Known rows, with every step that occurs
kemom sini dovisof totul: [-3.00  0.71  2.60 -2.78 -2.87 -1.18 -3.66 -2.41  2.89 -1.55  1.25  2.60
  2.93 -0.26  0.12 -1.09  2.67  2.41  3.11  3.13]
sini keko totul: [ 0.36  0.38  0.26  0.09 -2.53 -1.88  5.09 -0.49  1.58 -1.16 -0.23  0.09
 -0.42 -1.55  0.90 -2.35 -3.24 -1.45 -2.26  4.50]
kemom sini: [-0.21  1.60  2.21  0.69 -2.12 -2.53  1.91  1.26 -0.65 -1.60 -0.92  1.66
  3.80  0.00 -3.66 -4.02  1.62  2.01  4.44  3.49]
fofu totul keko sini kemom: [ 0.02  0.52  0.59  2.46 -3.53  0.28 -2.87 -0.36 -5.19 -2.27 -1.84 -2.31
 -0.69 -1.74  1.81 -2.74  0.62 -1.77  1.59 -2.85]
kemom sini dovisof totul keko: [-1.52 -0.59  3.95 -5.50 -3.23 -0.10 -2.81 -1.57  0.24 -0.99  0.39  1.86
  2.98 -0.37  0.60  0.50  2.76  0.11  2.72 -0.12]
kifik sini dovisof totul: [-0.28  3.63  1.73 -1.42 -1.01 -0.08 -4.92 -1.30  1.77  0.44  3.42  3.37
  3.72 -0.57  1.66  2.69  1.88  0.89  3.74  4.53]
fofu sini keko totul: [-0.82  1.58  0.25  5.03 -1.07 -4.06  2.12  0.96 -0.89 -0.10  0.10 -1.19
 -1.95 -0.82 -0.73 -3.39 -2.78 -0.65 -2.40  0.94]
keko totul dovisof: [-0.10  4.60 -1.95 -2.97 -6.17 -0.97  5.51  1.86 -6.33 -1.55 -1.62  2.72
 -2.42 -0.31  0.06 -4.15 -1.27 -1.03 -0.24 -0.16]
totul keko: [ 0.73  0.71  1.66 -1.84 -3.64 -0.08  5.36  3.71 -5.48 -1.20 -2.28 -1.41
  3.24  0.73 -1.01 -0.34  0.63 -2.77  2.09 -0.38]
keko totul dovisof sini: [-0.38  5.36 -0.65 -2.72 -4.26 -2.54  3.47  3.49 -4.39 -0.43  1.60  2.63
 -0.53  0.04 -0.16 -4.18 -4.62 -1.58 -1.02 -1.65]
kemom sini fofu totul keko: [ 2.85 -1.72  3.66 -2.80 -2.69 -0.41 -2.42  0.11  1.85 -2.75 -0.01  1.89
  6.04  0.03 -0.04 -1.41 -1.04  0.06  2.53 -2.06]
sini zoda: [-3.34  0.16 -1.03  4.62 -3.35 -1.70  0.56  1.06 -0.08 -3.10 -3.85 -2.88
  0.77  2.05 -0.44  0.33  0.91  3.00  2.17  4.80]
fofu sini dovisof totul keko: [-3.76  1.33  1.82  0.42 -2.69 -1.15 -3.41  0.99 -3.10 -0.13  0.50 -1.46
  0.37  1.04  1.29  1.05  1.79 -0.96  0.24 -2.99]
sini kifik: [-0.75  1.78  2.07  1.23 -2.58 -1.02  3.98 -0.31  1.76 -2.98  0.18  0.13
  2.79  2.53  0.01 -1.89 -2.39  2.44  1.06  2.28]
keko sini: [-1.71  3.47 -0.24  4.65 -1.66 -2.51  0.76  1.59 -5.53 -2.23 -4.09  0.19
 -0.34  0.57 -2.22 -5.33  2.07 -0.09  6.32  4.30]
fofu totul: [-0.96  2.90 -0.08  1.90 -4.04 -1.02  1.94  1.40 -1.24 -3.90  2.14 -1.15
  1.15 -0.93  0.62 -3.92 -0.64  1.61 -1.14  0.35]
keko sini fofu totul: [-0.29  1.40 -0.09  3.85 -1.72 -1.44 -4.32 -0.39 -0.39 -3.91 -2.28  1.26
  1.72  0.65  1.00 -4.50 -0.92  0.27  4.62  2.16]
keko sini kemom: [-2.43  1.87 -1.47  6.88 -1.63 -1.57 -2.49 -0.96 -2.46 -0.86 -4.94 -0.64
  0.52 -0.12 -0.86 -3.24  2.11 -0.24  6.34  5.18]
totul dovisof sini: [-0.46  6.34 -0.83 -0.60 -3.24 -0.69 -0.56  5.38 -3.35  0.92  1.35  1.37
  3.17  2.48 -0.52 -0.39 -1.65 -1.22  1.44 -1.58]
keko totul dovisof sini zoda: [-1.78  3.49 -1.34 -0.87 -4.35 -2.76  0.58  2.52 -3.19 -1.28 -0.40  0.74
 -2.28  0.94  0.70 -2.05 -4.43  0.40 -1.35 -1.17]
dovisof totul: [-2.34  2.17  0.85 -1.46 -3.06  0.19 -0.08  1.00 -0.36 -3.46  2.94  0.61
  5.17 -0.90 -0.24 -2.35 -0.12 -0.87  2.10  2.76]
sini fofu totul: [ 0.18  0.36  0.07  1.17 -3.20 -0.25 -1.38  0.20  3.78 -3.90  0.80  0.89
  5.21  0.89  1.96 -1.45 -2.44  0.80  0.56  1.68]
sini dovisof: [-3.68  2.11 -0.54  1.27 -3.89 -1.39  2.03 -0.35  0.82 -0.56 -2.42 -0.04
 -0.05  2.02  1.32  0.65  2.51  2.09  1.47  4.83]
dovisof totul keko: [-0.50  0.41  2.61 -4.79 -3.49  1.57  0.99  2.23 -3.53 -2.87  1.86 -0.51
  5.45 -1.04  0.23 -0.31 -0.02 -3.74  1.79 -1.21]

Rows
[ 1.42 -0.55  1.72  0.02 -1.71 -0.24 -0.56  1.92 -4.48 -1.59 -5.73  0.57
  3.49  1.88 -0.34 -0.88  0.28 -3.82  6.59  0.58] => totul keko sini fofu
[-1.98  2.77  1.95  6.08 -1.11 -3.26  1.06  1.31 -0.78 -1.73  0.40 -1.24
  1.03  2.73 -1.41 -3.14 -2.12  2.88  0.82 -0.95] => fofu sini kifik
[ 0.52  1.84  1.60  0.60 -3.50 -0.54 -0.10  1.89 -7.53 -3.33 -1.26 -1.61
 -1.40 -1.10  0.78 -4.33  0.56 -1.68  1.50 -3.68] => fofu totul keko sini
[ 0.40  1.47  1.62  0.62 -2.35 -1.04  2.19  3.02 -8.80 -1.33 -5.00 -0.95
  0.30  0.50 -1.57 -2.86  1.80 -3.17  5.33 -0.33] => totul keko sini
[ 2.22  1.75  0.93 -3.25 -3.21 -1.18  0.67 -0.70 -0.13  0.25 -0.86  3.21
 -0.51 -1.17 -0.44 -2.24 -0.76 -0.57 -0.04  0.87] => kemom sini keko totul dovisof
[-1.41 -0.28  1.42 -0.82 -2.50  1.54 -4.63 -0.56 -4.18 -1.80 -1.27 -0.77
  3.53 -1.79  0.98 -1.08  1.20 -4.23  4.88 -0.33] => dovisof totul keko sini kemom
[ 0.46  0.88  4.14  0.07 -1.67 -2.20  1.68 -1.27  2.46 -2.69  0.30  2.05
  3.69  1.47 -2.22 -3.53 -1.27  3.89  3.15  1.77] => kemom sini kifik
[ 1.34  0.11  3.04 -1.24 -1.34 -1.21 -2.65  3.45  2.85 -1.67  3.85 -0.10
  7.53  1.34  1.80 -0.04 -5.98 -2.08 -0.47 -3.14] => dovisof sini fofu totul keko
[ 1.37 -0.39  2.53 -1.05 -1.61 -3.05  2.60 -1.48  2.50 -0.88 -0.03  1.99
  0.76 -2.12 -1.46 -3.84 -1.85  0.46  0.11  3.82] => kemom sini keko totul
[-0.99  2.13  0.21  6.94 -0.35 -2.58 -0.59  2.29  0.12  0.82 -0.36 -2.45
  1.09  0.99 -1.10 -0.46 -0.15 -0.30 -0.33  1.55] => fofu sini keko
[ 1.14  2.20  2.98 -4.18 -1.39  1.02 -4.08 -0.31 -0.77  0.93  2.52  2.59
  3.83 -0.61  2.14  4.38  1.96 -1.32  3.29  1.28] => kifik sini dovisof totul keko
[-1.86 -0.67  1.33  2.99 -2.41 -2.83 -1.50 -0.08  1.04 -2.67 -3.37 -0.73
  1.96  1.16 -2.59 -1.39  2.01  4.31  4.18  4.08] => kemom sini zoda
[-0.82  0.98  2.52 -2.78 -2.38  0.67 -2.05  1.48 -6.60 -2.94 -0.46 -0.04
  2.75 -1.27 -0.17 -2.69  1.11 -4.09  4.76 -1.04] => dovisof totul keko sini
[ 1.11  2.67 -1.73 -1.30 -5.01  1.87 -3.44  1.09  0.97 -2.56 -0.16  2.18
  3.85  1.98  3.07  0.32 -1.51 -0.25  0.56 -1.44] => sini fofu totul dovisof
[-0.06  3.73 -1.24  2.79 -2.66 -2.30  0.32  1.70 -3.50  1.11 -0.76  0.03
 -3.17  0.13  0.25 -1.76 -1.68 -1.64 -2.38 -2.11] => fofu sini keko totul dovisof
[ 0.58  4.33 -0.72 -1.17 -2.61  0.00 -3.36  4.23  0.84  0.80  0.46  2.89
  6.41  3.81  0.63  1.46 -3.19 -1.81  2.45 -0.74] => totul dovisof sini fofu
[ 0.84  2.24  0.42  4.43 -0.52 -1.70 -2.72  1.21 -0.14 -0.69 -1.25  0.16
  2.77  0.82 -1.19  2.42  0.95  2.86  4.76  5.50] => kifik sini zoda
[-0.48  0.35  4.16 -3.22 -2.09  1.03 -2.09 -0.63 -4.05 -3.68  0.44  0.27
  2.67  0.01  1.07 -2.44 -1.16 -2.66  3.78 -2.34] => dovisof totul keko sini kifik
[-1.42  1.05  1.39 -0.05 -3.02 -0.90  0.35  0.72 -6.68 -0.28 -5.94 -0.81
 -2.29  1.57  0.87 -0.42  3.52 -2.02  4.54  0.27] => totul keko sini dovisof
[-2.80  0.23  1.86 -5.06 -4.36  1.27 -1.06 -0.61 -0.85 -1.26  0.13 -0.19
  2.05  0.44  3.09  2.52  1.87 -1.62  0.64  0.08] => sini dovisof totul keko
[ 0.85  0.73  3.53  0.00 -1.99 -0.63  2.00  0.73 -5.83 -2.28 -3.82 -0.64
  0.14  1.92 -0.11 -2.55 -0.48 -1.50  4.27 -1.72] => totul keko sini kifik
[-5.27  2.68  0.39  3.14 -2.22 -2.30 -4.13  0.00 -0.48 -0.70  1.34 -0.65
  0.22  1.08  0.86 -0.52  1.66  1.39  0.59  0.32] => fofu sini dovisof totul
[ 1.36  2.76 -1.45 -2.29 -4.32  0.10  2.96  0.25 -1.22  0.02 -1.06  1.37
 -1.95 -0.54  2.02 -0.69 -2.00 -2.40 -2.46  1.27] => sini keko totul dovisof
[-0.19  2.09  1.75  2.45  0.50 -2.40 -0.29  3.05  4.58  1.05  3.33 -1.33
  5.14  0.95  0.03  0.49 -4.21 -1.41 -0.80  3.09] => dovisof sini keko
